Each row comes from the steps of one path. Every step used is in the known rows, and no mark comes twice. Write the path behind each row, first mark first.
Known rows:
rifomo-posun-liva-pagas-karet: [ -5  10 -14  29 -11   7  -1   3  37  -1  18   9  11  11 -15  21 -17 -30
  -2  -8 -14  12 -18 -13  -5  31]
pagas-karet-dazugu-posun-liva-rifomo: [ -2  24  -1  -2  -7  27 -15  32  -7  13  -2 -17  -5  20  -8  21  -8  -3
   4  26 -34 -19  -9 -34 -18  19]
feku-dazugu-liva-posun-rifomo: [ -9 -20   4 -26  -3 -27   4  -3   2   5  -9  16 -22  -7  -5  15   1 -17
  12  14 -12   9  16  10  -3 -36]
karet-dazugu: [-16 -19   4 -15  -3  16  11  15  -9  -6   6   4   9 -11 -21   2 -20  -9
 -11  -4   6   2  12   5 -31   0]
karet-dazugu-liva: [ -6 -35   7   1   6   8  10  11  -6  -1   2  11  10  -9 -27  18 -19  -6
   2  -3   1  -2  16   2 -18 -31]
rifomo-posun-liva: [ -8 -38   6  -6  -3  -6  14   7  11   7   9  17  28   1 -13   5 -13 -19
 -10  -9 -20   8  -9  -6 -13  20]
rifomo-posun-liva-pagas-karet-dazugu: [ -6  15  -8   7  -7  26  -1  17  30  -8  12   5   9  15 -19  14 -15 -23
  -4   5  -6   6  -3 -11 -19  16]
dazugu-liva-posun-rifomo-pagas-karet: [ 11  -2  -9  -8  -6  15  -3  18   2  -6 -10   0 -21   1  -9  39   8 -29
  10  19 -18  14   2  -9  -6 -22]
posun-liva-pagas-karet-dazugu: [-14  35 -16  13  -5  38  -6  25  18 -10  16 -10  -5  14 -19   7 -26 -16
   0   0  10 -10   1 -12 -18  22]
gumez-nesen: [-11 -14  -2  -7  -4 -13   0  19  -3   4   9   3  22 -35 -25  26 -24 -26
  -5 -28 -11  18   2  28  -7  23]
dazugu-liva-posun: [ -5 -13   1  25   0 -17  -4  11   5  -5  -2  17  -7   2 -13  26  -9 -18
   6  -6 -11   5   1  20 -11 -21]
feku-dazugu-posun-liva-pagas-karet: [-13  35 -10  10 -11   8 -10 -19  29   7   8   2   1  18 -10   6 -21 -12
   6   0 -15 -13 -12 -20 -21  15]
karet-dazugu-liva-rifomo-pagas: [  4 -59  18  -3   0   4   8  17  -3  13 -24  17  16   2 -32  24   6  -3
  -1  20 -15   4  10   6   7 -48]
liva-pagas-karet-dazugu-posun: [  0  42 -11  12 -10  22 -15 -12  21 -10   7  -4  -8   9 -19  20 -25 -16
   2   8 -14  -2  -2 -14 -31   6]
liva-rifomo-pagas-karet: [ -3 -22  -1  18 -19  20   4  24   4  12  -5   0   9  -4 -17  31   7 -20
  -8   7 -20  13 -17  -1  -4   6]
liva-posun: [-12   3  -1   8  -9  -8  -3  11   2  -8   2  11  -5   0  -7  10 -11 -22
  -7  -5  -7  10  -3  24 -20   8]
karet-dazugu-posun-liva-pagas: [ -2  21   0  -9   2   6 -13 -18  17  -4  -1   6   4  26 -21  -3 -31  -7
   2   6 -10 -16   4 -13 -15   7]
gumez-varu: [ -6 -13  10   9 -13  -4  21   8   1  -2   7   6  -6 -12 -18  30 -16 -13
  -8 -25  -5  38  -2   5 -10 -10]
rifomo-pagas-liva-posun: [ -9  -8  11  -8 -17   1  -2  20  14  -6 -15   8  29  17 -16   0   7 -34
  -5  27 -12  25  -3  32 -15   1]
posun-rifomo-pagas-liva: [ -3 -33   8 -44 -14   0   9   4   5   4  -7  -2  25  -3 -22   4   1 -36
   1  29  -9  30   5  -3   4   8]
posun-liva-pagas: [-14   4 -10  19  -2  -3  -3  -6  26  -1  12  11   7  10 -21   0 -28 -20
  -1 -18   4   1  -6   1   6  24]
gumez-feku: [-15 -11   0   1  -3   1  10 -12   5   5  19  -7  21 -25 -19  15 -11 -22
  -6 -18  -1  21   7  19 -14  35]
feku-dazugu-karet: [-31 -46  12 -14 -15   5   8   1   4  18  -4  26  34 -13 -13  -2 -16  -2
  -4 -17   1   5  -2   2 -32  -9]
dazugu-liva: [ -5 -38   1  23   2 -10   9  -1   2   5   6  16  11 -14 -23  25 -18 -13
   4 -18  -7   7   0  -1  -7 -15]
pagas-karet: [-13   3 -14  22 -12  25   5  19   0  -3  20  -6   2 -15 -12  24 -17 -22
  -5 -14  -4   9 -10  -9 -27  24]
liva-rifomo-pagas-karet-dazugu: [ -4 -18   4  -4 -16  38   5  38  -4   6 -10  -5   8   0 -21  23   8 -12
 -10  22 -12   6  -2  -1 -16  -9]
liva-rifomo: [-11 -28   3  17 -11 -16   1  13  -1  15   2  10   4  -9 -16  20  -7 -16
  -6   0 -19  14 -10   8   6  11]

Write each row's path:
[  5  44 -16 -22  -9  17 -17 -16  12  -9   5 -12 -28   4 -15  22 -23 -22
  10  22 -17   3   5 -30 -16  11]	liva-pagas-karet-dazugu-posun-rifomo
[-10  25 -21  41 -14  12  -6  -1  26  -8  21   1  -6  -5 -19  25 -23 -29
   1 -15   4  13 -12   0 -11  24]	liva-pagas-karet
[  6 -32   7  20  -8   8   2  32   8  12  -2  10   3  -3 -20  50   7 -14
   4  22 -33  15  -3 -11  -9 -24]	pagas-karet-dazugu-liva-rifomo-posun
[  0 -11  -7 -46 -10  46  11  21 -12  -5  -3 -14  -5 -12 -16  16  -4 -20
  -6  22   0   9  13 -21 -23  -4]	posun-rifomo-pagas-karet-dazugu
[ -5 -17  -4  14 -13  28   0  38   4  16  -5  -6  13  12 -14  20   4 -15
  -5  10 -21  -1 -19 -15   4  19]	posun-liva-rifomo-pagas-karet
[  9  -3   8 -12 -14  29  -6  12  -2  11 -20  -7   9  11 -17  28   6  -7
  -6  33 -36  -2  -7 -16 -24 -11]	liva-rifomo-pagas-karet-dazugu-posun
[  7  -1   2   9 -12  21 -10  14   5  18 -12  -7  14  22 -10  25   2 -11
  -2  19 -43  -9 -23 -30  -6  17]	dazugu-posun-liva-rifomo-pagas-karet
[  2 -12 -11 -26 -13  30  10   9  -4   0   3  -8  -1 -15 -13  23  -4 -27
  -3   7  -6  18  -2 -24 -13  11]	posun-rifomo-pagas-karet
[-15 -26   2  24  -3 -26   5 -27  33   7   2  30   8  -6 -28  13 -19 -13
   8 -15   3   7   6  17   1 -38]	feku-dazugu-liva-pagas
[  4 -59  19   4  -2 -18   8  14   4  15 -11  26  15  -2 -25  36   5 -10
   1  19 -31  15   4   4   4 -36]	karet-dazugu-liva-rifomo-posun
[ -1  44 -18  28  -8  15 -19 -10  28  -2  13  -6  -3  20 -12  19 -29 -19
   7  -5 -21  -9 -19 -29 -12  33]	dazugu-posun-liva-pagas-karet
[ -5   2   8 -26   3  17   0   2  -9   1  -3  -2  14  14 -14  -5 -24   0
  -3   7 -17 -21   6 -25 -32   6]	karet-dazugu-posun-liva
[-11  13  -1 -27 -15 -18 -10  22   3  -6   0  -5  -7   6  -5   6   0 -41
   9  35 -16  29   4  12  -1  21]	pagas-liva-posun-rifomo
[  0 -41   1 -40  -7   4  14  -7  -3   4  -6   5   7 -15 -18   9  -7 -25
  -6   4  -6  19   6  -7  -1  -1]	posun-rifomo-pagas
[ -6   5  -7 -24  -8 -12  -4   7  -5  -7   1   3 -25  -6  -1  11  -7 -28
   1  10 -12  16   5   9  -7  13]	liva-posun-rifomo
[-15 -20   8  12 -18 -20  -5  25   7  15   2   1  24   3 -19  15  -1 -28
   3  24 -22  25 -11  15  10  22]	pagas-liva-rifomo
[ -2  10 -18  56  -5   3  -8  -4  30  -4  16   7  -8  -4 -26  42 -22 -24
  12 -17  -1  10  -9  -4   2  -5]	dazugu-liva-pagas-karet
[-13 -17  13 -12  -9 -19  -4  -6   3  28 -10  10  13  15  -7   1  -4   1
   2  14 -38 -15 -10 -13  -5   2]	feku-dazugu-posun-liva-rifomo
[ -7 -12  -1 -15 -11  52  13  25  -4  -8  -1  -6  15  -6 -22  16  -7 -13
 -14   7   4   3   5  -4 -40  -9]	rifomo-pagas-karet-dazugu
[-17 -20  10   7  -5 -21   5   4   7   2  -7  26  -2   0 -10  11  -2 -11
   6  -1  -9   1   8  26 -19 -40]	feku-dazugu-liva-posun
[  2 -18   1 -38  -9  -1   2   3  -2  -5 -15   8  -8   1  -7   9   3 -28
  -6  17 -10  18   6  12  -6  -4]	liva-posun-rifomo-pagas
[  3  10 -11 -24 -15  22  -2  20  -1  -9  -6  -7 -20  -1  -2  25   6 -33
  -3  21 -13  18  -3  -3 -16   5]	liva-posun-rifomo-pagas-karet
[  6 -29  13  -9  -5  -4  -4  -4   6  23 -22   8  23  23 -15  10  -1  -6
  -4  16 -42  -7 -16 -18   7   5]	dazugu-posun-liva-rifomo-pagas
[ -4  -4  12 -18  -1   2 -10  14  -7  16 -12  -2   4  21 -13   5 -10   1
   2  24 -34 -17  -1 -21  -6   7]	karet-dazugu-posun-liva-rifomo
[-10 -36  12 -12 -15   6  11   8  12   3  -5   6  45   3 -27   2  -2 -31
  -7  15  -7  25  -3  14 -11   4]	rifomo-pagas-liva
[ -5  -5  -5  17   0  33   6  30  -5  -5  10  -4  -2 -10 -22  33 -17  -9
   5   0  -1  -5   8 -14 -29 -18]	pagas-karet-dazugu-liva
[  1  25 -10 -16  -2  22 -10  35 -10 -13   0  -9 -41  -1  -7  34  -4 -20
  14  26  -8   2  15 -12 -19 -19]	pagas-karet-dazugu-liva-posun-rifomo
[ -6  -9   6   4   3   0  -2  23  -4 -11  -8  14 -10   5 -17  19  -9  -9
   4   8  -4  -1  15  19 -23 -36]	karet-dazugu-liva-posun
[-16   9  -9  -1  -9  41   6  32  -9  -8  15 -12   0 -12 -16  18 -17 -14
  -6   0   4   2   4  -8 -41  10]	pagas-karet-dazugu
[-17 -46  10   5  -3 -14  16  -7   4  12   2  23  14 -15 -21  12 -12  -7
   3 -13  -3  -1   8   7 -16 -36]	feku-dazugu-liva
[ 12 -28   6 -46  -7  -4   5 -31  -2   7 -16   5   8  -4 -14  13  -9 -20
  -2  14 -29  10   0 -22  -8  -4]	dazugu-posun-rifomo-pagas
[ -3 -48  10  10 -14 -27   7   4  11  17  -1  25  18  -8 -15  26   3 -22
 -10   5 -33  28 -14  11   7   7]	liva-rifomo-posun
[-27 -21   8 -18  -7  -5  18 -17   8  13  14   0  26 -28 -17   1  -4 -14
  -6 -14   2  16  14  28 -24  16]	gumez-feku-dazugu
[ 10 -30   3 -22   0 -10   1   1   2  -3 -19  14 -12   1 -14  25   4 -23
   7  16 -16  14   9   5   7 -34]	dazugu-liva-posun-rifomo-pagas
[ -7 -40  16   7 -21 -31   1  19  19  19  -1  16  37   4 -19  22  10 -34
  -2  31 -39  39 -15  15   9  16]	pagas-liva-rifomo-posun
[-16  -8  12 -24  -6 -12   7 -40   9  16   5   1  26 -17 -13   5  -4 -11
  -3  -4 -19   9  10  12 -32  12]	gumez-feku-dazugu-posun
[ -7 -18   6 -50  -9 -19   7 -33  -5  13  -4   7  -2 -12  -6   2 -13 -13
   4  12 -26   4   7 -21 -17  -6]	feku-dazugu-posun-rifomo
